Each row was made from one path, in order. Every step used is in the known rows, and no mark comes twice. Write each row's path.
Known rows
felag fale: [-17   2  -8 -24   8  -6  -2  -1  -3 -22   6   6  -5  -4  -3   1   3   4
 -22  -1  28   2  24   9   0 -16   6   6]
badis menese fale felag tilit: [-20  19 -27  27  14   3   9   1 -31  -7  22 -12 -16 -13   0  -1 -13 -12
  17  11  -3   1 -25  -3 -17  48 -16 -18]
geta gulim renosu funa: [-10   2 -10  13 -14   0 -24 -29  18  -9  19 -16  -1  30  -9  18   4  18
  18   2   2 -13   6   6 -27   8 -26  18]
felag fale funa renosu gulim geta: [-22  27 -13 -20  17  17 -31   5  25 -63  19  -7 -19  15 -10  -8  -9  13
   0 -21  22  25  28  28 -38   2  14  30]
badis menese geta: [-15  25   4   6  10  -4  28  16  11  25  15   2 -16  -9  -3   7 -13 -33
  -9   7   4  10 -11 -17   2 -14 -12 -27]
felag fale funa: [-16   7 -14 -14   9  10  -4  -1  11 -71  -1  -6  -5   0 -11   1   2  19
  -7   3  23   8  12   9 -10  -7  -3   2]
tilit felag fale: [-17  13 -17 -30 -11   0   5   4  23 -17   8  -5  -8  -8  -2   3   8  15
 -51   2  30   0  20  -9  -8 -15  15  10]
tilit felag fale menese geta: [-17   9 -12  -8  -3   3   5  11  67  -3  10 -12 -11  -8  -4 -18  -5 -10
 -51   0  20   6  19 -16  -7 -35  11  -8]
funa renosu: [  1  -2   2   5 -20   0  -2  -7  -4  12   1  -3  -6   5  -1 -21   2 -23
   4 -11   1  23  12   6  -7  -9   3   3]
fale menese geta gulim lodido: [ -6  22  -2  41   8   1 -13 -20  50  19  15 -18  -2  15  -3 -15 -11 -17
   5  -4 -14  -6   4 -20  -9  -4 -22   6]
fale funa renosu gulim: [  0   5  -7  14  -6  21 -19  11  12 -31   9 -15  -9  18   2 -13 -10   8
  24 -14   4  18   8  19 -32  11  -4   3]
kanol gulim renosu funa fale felag tilit: [ -8  -2 -40  11 -16  23 -33 -24 -25  -6  36   4 -36  23   4   1 -10   3
  64  -8  -4 -32 -16  30 -47  15 -59   7]
fale felag: [  5  -2  -9   3   4  22  -6   2 -26   3   1   3  -3   5   2 -20   0  -2
  -1   0 -18   0 -11   1   0   9  -6   0]
felag tilit: [ -9   2 -22   9   7   0  -3   2 -15  -4  -2  -5  -3   0  -6  -4  -4   2
  43  -1  21   5   7   6 -19   9   3  -7]
badis menese: [-10  26  -4  -4   7  -3  21   7   3  10  11   2  -8 -11  -6  15  -3 -12
 -11   8   5   0 -15 -12  -1  11 -14  -8]
badis menese geta gulim: [-20  24  -2  12   5  -3  17  -8  20  33  27   0 -17  13   3  18 -11 -19
 -10   4  11   4  -8 -18  -3  -4  -5 -18]
menese fale funa: [ -5  -2   7  28   0  -2  -5  -9  20 -65   4 -22   0   0   2   7  -5  14
   8   9 -16   3 -19  -1  -8  29  -6  -5]
funa fale felag tilit: [ -1   6 -35   5   2  17  -9  -3 -36   4  -1  -3 -26  -1   7  -2  -2  -6
  47 -13  -4 -17 -19  14 -18   3  -8  -3]
funa renosu gulim: [ -2  -1  -2   6  -8   5 -15  11  -2  19  17  -1  -9  13   8 -14  -9  -6
   8 -17   6  12  20  19 -21   1   6   5]
funa fale: [  3   4  -2  -7  -8  -4  -1  -6   5   4   0   1 -18  -4  10  21   2  -6
   5 -11  -5 -21 -16   6   0 -14  -3   6]
renosu funa fale: [  2   8  -4 -22  -5 -11  -7  -2  10  -5   5  -1 -19  -3   0  22   0  17
  15  -1  -2 -33 -10  18 -21 -20 -17   8]
kanol gulim renosu funa: [ -7  -8  -4   7 -18   7 -23 -21  10  -9  36   6 -11  22  -3   2  -6   9
  20   5  -1 -14   3  16 -29  13 -54  13]
badis menese fale funa renosu gulim: [-17  21  -1  30  -4  -1  -1   9  21 -39  31 -22 -17   2   7  10 -16  -4
   2  -2  -6  16 -15   7 -30  41 -14  -5]
geta gulim renosu: [ -7  -1  -6  28 -17   6 -21 -33  13  -2  12 -14  -1  29   0  17   5  -3
   7  -7  -2  -1   2  -7  -6  13 -13  17]
tilit felag fale funa renosu gulim kanol: [-20  37 -22 -20 -17  13 -13   5  44 -58  18   3 -20   5  14 -10  -5   7
 -25 -21  17  25  31   8 -59   0 -10  15]
kanol gulim renosu: [ -4 -11  -4  20 -20  14 -19 -24   6   2  31   7 -10  22   9   2  -6 -13
  10  -5  -5  -3  -2   3  -8  19 -38   8]
renosu funa fale felag tilit: [ -3  11 -35 -11   5  10 -14   0 -32  -6   7  -3 -28   0  -3  -2  -3  16
  56  -3   0 -30 -15  28 -39  -3 -23  -3]
renosu gulim: [ -2  -1  -4   3  13   7 -15  17   1   5  16   2  -2  10   8   7 -10  17
   3  -7   6 -12   6  12 -14  11   4   1]
geta gulim: [ -5   1  -9   5  -5   2 -10 -24  10   6  10  -2  -1  23   3  13   3  16
  -3  -4   5  -6   5  -2  -4  11   9   9]

Write each row's path
[ -3   8 -13  14 -19  -3 -33 -35  58  -8  15 -21 -15  23  -4  27   2   9
  14 -11 -16 -37 -13   9 -27   0 -36  27]  geta gulim renosu funa fale menese
[ -3   7  -2   0 -16  -6 -14 -13  12 -12   8 -12 -19   2  -3  26   6  -3
  24  -6 -11 -29 -14  14 -24 -17 -36  14]  gulim renosu funa fale
[ -6  -1  -1  40 -18   3 -19 -29  64  21  15 -21 -21  25   9  18  -8 -35
   9 -21 -21 -16 -16 -10  -3 -20 -20   4]  funa fale menese geta gulim renosu
[  6   8  -5 -13  -1  -8 -13  -2  46  -7   2  -7 -14  -4  -5  11  -3  12
   9  -2 -14 -38 -15  16 -22 -14 -24   7]  renosu funa fale menese
[ -1  -9  -1  23   2   5  -8  -7 -21 -13  11  -6  -4  -1  10 -11  -5  -1
 -11   7 -31  -2 -17   1   2  29  -3  -2]  menese fale felag
[ -7  -4   0  47 -10   8 -20 -24  57  15  15 -21  -3  30  -1  -4  -9 -29
   6  -9 -13   4   0 -15  -5  -5 -18  -1]  fale menese geta gulim renosu
[  3   6  -2   9 -14  -4 -24 -12  49 -14   3 -21 -14   1  -8  16   0  -7
  18  -8 -20 -33 -18  11 -23 -11 -43  16]  gulim renosu funa fale menese
[  8   3 -12  -6  -3  18  -6  -4 -22   8   0   4 -23   1  12   0   3  -7
   2 -11 -24 -22 -27   8   1  -6  -9   4]  funa fale felag
[ -7  26  -3  -3  -1 -15 -16 -24  73   6  19  14 -26  13  16  11 -16  -9
  12 -13 -23 -27  -4   8 -41 -25 -37   0]  renosu funa fale menese geta gulim kanol
[-11  11 -20 -19  -8   3  -1   4  58 -22   5 -12  -2  -9  -7  -9   5  11
 -59  -3  22  -5  17 -13  -9  -9   8  10]  tilit felag fale menese
[-16  19 -22 -19 -10  15   5   4  36 -68   1 -20  -8  -2  -7   3   8  27
 -34   3  28   4   8  -9 -18  -6   6   4]  tilit felag fale funa
[ -8   9  -9   7 -22  -5 -26 -35  23  -5  18 -14 -20  25   2  38   8  11
  22  -9  -5 -36 -10  12 -27  -7 -28  25]  geta gulim renosu funa fale
[-15   7 -12 -10 -11   7  -7  -8   8 -58   0  -9 -12   1  -9 -21   2  -6
  -1  -8  23  32  24  17 -18 -16  -2   3]  felag fale funa renosu
[ -6  -4  -3  24   3   4 -10 -14  55  22  13  -8  -3  23   1  -8 -13 -10
  -4  -5  -7   1   5 -10  -2  -9   1  -9]  fale menese geta gulim
[-20  26 -14 -16   3   7 -20   2  20 -62  16  15 -16   7  12 -13 -13  -3
   4 -23  14  27  35  26 -51  -1 -18  11]  felag fale funa renosu gulim kanol
[ -8  12   0 -13   6  10 -22 -17  19  -3  32  22 -15  17   2   3 -11   8
  -2  -6  -2  -3  -4   9 -11  23  -7  25]  kanol gulim geta
[-14   1   1  25  -9  -1 -17 -21  26   8  22 -15 -11  28  -5   8  -5  -2
  23   4   1  -3   9   1 -25 -17 -25   0]  menese geta gulim renosu funa
[-11  19   7  23   5   5 -34  -1  33 -57  24 -23 -16  15   1   0 -14   8
  14 -14 -19  20  -4  20 -36  38  11  24]  menese fale funa renosu gulim geta
[ -6  -4  -6  -1 -25   2 -23 -27  15  -5  37   7 -31  19   9  23  -4   5
  25  -6  -7 -36 -14  21 -28  -2 -56  15]  kanol gulim renosu funa fale
[ -6  21   1  -5   7   9 -29   8  15   7  20   0 -14  15  -2  -7 -10  -4
   7 -23  -1  15  15  20 -27   8  18  30]  funa renosu gulim geta
[  0  -3 -10   9 -23   6 -32 -26  52  -8  34   0 -23  17   4  12  -8  -1
  17  -7 -18 -41 -17  18 -28   4 -61  18]  kanol gulim renosu funa fale menese
[  2   6 -11   3 -13  15 -20 -11 -14  -8   8 -11 -25   5   0   8   5  -4
  24  -6 -28 -30 -25  15 -24  -9 -43  14]  gulim renosu funa fale felag
[-19  51  -2  29  12  -7  17 -15  17  31  29 -11 -17   6  -2  12 -10 -25
  -1   5   1  -2  -7 -29 -12   1 -28  -2]  badis menese geta gulim lodido
[-21  44   4  19  12   2 -12   6  37 -49  34 -21 -22   3  -4  15 -19  -4
   2  -7 -13  19 -19   9 -35  48  -3  17]  badis menese fale funa renosu gulim geta
[-22  40 -21 -25  -3  24 -24  10  50 -60  22 -18 -23  11  -8  -6  -3  23
 -27 -20  25  22  23  11 -46   2  24  34]  tilit felag fale funa renosu gulim geta
[-26   8 -19  20 -20  10 -15 -21  81  -1  23 -26 -11  20  -2  -1   0 -17
 -46  -8  15   5  21 -24 -13 -20  -1   8]  tilit felag fale menese geta gulim renosu
[-18  17 -24 -12 -17  20 -13  12  34 -48  17 -21 -18  10   3  -8   2  21
 -25 -13  33  18  27  10 -41  -5  12  11]  tilit felag fale funa renosu gulim
[ -4   4   6  21 -10  -4 -14  -2  57   3  10 -20 -22   2  -5   5 -10 -28
  25  -6 -24 -22 -15   7 -21 -36 -40  -5]  gulim renosu funa fale menese geta
[ -7   8 -33  13  -6  17 -22 -10 -28 -11   8 -15 -26   6  -6   3   0  -1
  66  -8  -8 -25 -18  22 -42   0 -41   5]  gulim renosu funa fale felag tilit
[ -5   6  -7   4  -2  -6 -15 -16  63  15  17  -8 -22  17   1  12 -10   6
  12  -5  -9 -32  -7  10 -22 -28 -16  -3]  renosu funa fale menese geta gulim
